What can hang from each mark:
sevi: ravo
mefid: lote
gadudan: rabovat ravo
deseg: ravo
todet: defipo
fibu: deseg
zafus: kuger ravo
ravo: gadudan lote sevi todet

Every row comes from one small tree of marks. The marks that hang from a mark follow it in brackets, in alphabetical order. Every link used is in the known rows. Which tree was each row made from?
Known rows:
ravo(lote todet): [ 17   2 -15  19 -26  -3  11  37 -15 -15   8   1   9  22 -23 -20 -11 -25
  10  13]
ravo(gadudan lote sevi): [  7  -4 -31  18   3   7  15  21   2 -15  11  -1  20  -5 -25 -13   1 -45
  36  16]
zafus(ravo): [ 18  25 -14  -3   1  -1   1   3 -20 -11  -9  16  -7   4 -17  -7 -14 -32
  -8  32]
mefid(lote): [ 15  20 -11  13  -8 -13  14   8   0  -8 -15  18 -26  10 -17  -1  -6 -31
  17  29]
fibu(deseg(ravo(lote))): [ -1  10  -8  15 -10  19  12  13 -28 -35   7  24  -8  11 -12 -12 -11  -5
   4  -3]
fibu(deseg): [  8  11 -11   7   8   5  13   4 -16 -18   1  20 -18   6  -5  -6 -14  -7
   1   1]
fibu(deseg(ravo(gadudan sevi))): [  5   6 -21  20  -3  11  16  11 -18 -26   4  35  -4  -5  -2  -8 -14  -8
  13   0]
gadudan(ravo(sevi)): [ 27  -9 -25  13 -11   0   3  20 -22 -18 -16  26 -14  -4 -24  -8 -11 -20
  23  23]
deseg(ravo(gadudan lote sevi todet)): [ 12  -1 -32  34 -35   7  12  42 -15 -25   8  24  23   7 -16 -21 -11 -26
  24  13]
sevi(ravo(lote todet)): [ 35  12 -22  11 -33  -3   0  36 -16  -9   0  -4  14  26 -17 -30  -1 -27
  17  12]
fibu(deseg(ravo)): [  3  14 -12  15  -7  14  10  12 -26 -30  -3  33 -17   6  -2  -7 -15   2
  -1   0]
gadudan(rabovat ravo(lote todet)): [ 41  -7  -6  15 -39   9  -8  16 -39 -31  -8  26  -7  -2 -27 -16   3  -8
  13   4]
fibu(deseg(ravo(sevi))): [  8  11 -14  18  -5  12  18  24 -27 -22  -4  37 -12   4  -4  -9 -17  -7
   7   1]
ravo(gadudan lote sevi todet(defipo)): [ 25  -7 -34  28 -32 -18  17  49  19 -12  19   5  35  19 -20 -22  -7 -42
  28  12]
gadudan(ravo): [ 20  -5 -24  10 -12   2  -6   4 -21 -28 -15  20 -20  -1 -21  -6 -10 -10
  14  22]
zafus(kuger ravo): [ 26  23   4  -1   8   9 -11   1 -15 -11 -23  29   6  17 -22  -6 -10 -36
 -14  38]
zafus(kuger ravo(todet)): [ 35  22   2   5 -10  -2  -6  13 -17  -6 -18  34  14  27 -18 -13 -19 -32
 -17  37]
ravo(todet): [ 24   8 -25  21 -20 -10   6  33  -9  -7  -5  16  -4  15  -7 -14 -19 -16
   3  18]
sevi(ravo(gadudan(rabovat))): [ 34  15 -32   9 -10   7 -16   2  -4 -12 -12  10  -3  -8  -7 -16  15 -23
  19  10]
zafus(kuger ravo(lote sevi todet)): [ 36  13   9   6 -13   2   6  31 -22  -3 -10  27  32  29 -30 -19 -12 -49
  -2  35]
zafus(ravo(gadudan todet)): [ 25  17 -24   4 -14 -13   3  -1 -11 -10   5  19  12   2 -10 -15 -18 -30
  -3  32]

Write each row's tree:
[ 48  14 -35  17 -37 -13 -13  25  10 -10  -4  16  11   9  -4 -22   7 -21
  14   7] : sevi(ravo(gadudan(rabovat) todet(defipo)))
[ 42  15 -30  15 -37 -19  -7  43   6  -2  -6   8   6  30  -8 -24  -6 -21
   8  14] : sevi(ravo(todet(defipo)))
[ 12   2 -23  31 -18  24   3  29 -20 -33  -4  26   9 -13 -19 -12   7 -26
  24   5] : deseg(ravo(gadudan(rabovat) lote sevi))
[ 34   7 -35  14 -39 -14  -5  29  13 -14  13  -5  27  25 -15 -31   4 -30
  22  11] : sevi(ravo(gadudan lote todet(defipo)))
[ 16   7 -29  33 -13  18  -1  25 -15 -26 -15  38  -3 -19  -7  -6  -1 -20
  19   9] : deseg(ravo(gadudan(rabovat) sevi))
[ 40   8 -25  14 -33   3  -8  18 -11 -14   3   2  20   7 -14 -28  13 -26
  23   6] : sevi(ravo(gadudan(rabovat) lote todet))
[ 22 -13 -18  11 -17   7   8  22 -25 -25  -5  12  -2   3 -35 -13  -6 -26
  29  18] : gadudan(ravo(lote sevi))
[ 12   5 -21  26 -18   3  19  22 -19 -22   7  39   4   3   2 -15 -19  -5
  11   1] : fibu(deseg(ravo(gadudan sevi todet)))
[ 30   0 -20  25 -36 -15  17  70   6  -8   9   7  23  31 -24 -24 -12 -40
  17  11] : ravo(lote sevi todet(defipo))
[ 49  -3 -14  17 -43  -6 -14  22 -16 -28 -17  38 -15   1 -18 -11  -2  -3
   6   6] : gadudan(rabovat ravo(todet(defipo)))
[ 27  11  -2   5 -11   3  -5   0 -10 -18   1  20  36  22 -26 -19  -7 -41
  -4  34] : zafus(kuger ravo(gadudan lote todet))
[ 46 -12  -7  18 -38   7   2  32 -39 -22 -10  29  -1  -5 -26 -18   1 -17
  23   5] : gadudan(rabovat ravo(lote sevi todet))
[ 21  -7 -31  26 -20  -6  20  36  -2  -9  16   6  31   7 -21 -21  -8 -41
  33  15] : ravo(gadudan lote sevi todet)
[ 43  -7 -10  15 -47  -1 -11  26 -22 -35  -5  27  -3   7 -27 -16   5  -9
  11   2] : gadudan(rabovat ravo(lote todet(defipo)))
[ 24  22 -18  -1   2   6  -7 -14 -15 -17  -7  24  -2 -16 -13  -7  -1 -30
  -3  25] : zafus(ravo(gadudan(rabovat)))
[  1   4 -17  19  -6  16  19  14 -21 -32  12  25   6   1 -11 -12  -8 -14
  17  -3] : fibu(deseg(ravo(gadudan lote sevi)))
[ 45  -3 -14  15 -34   2 -11  13 -33 -25 -18  38 -19  -8 -16 -11  -3  -2
   7   8] : gadudan(rabovat ravo(todet))
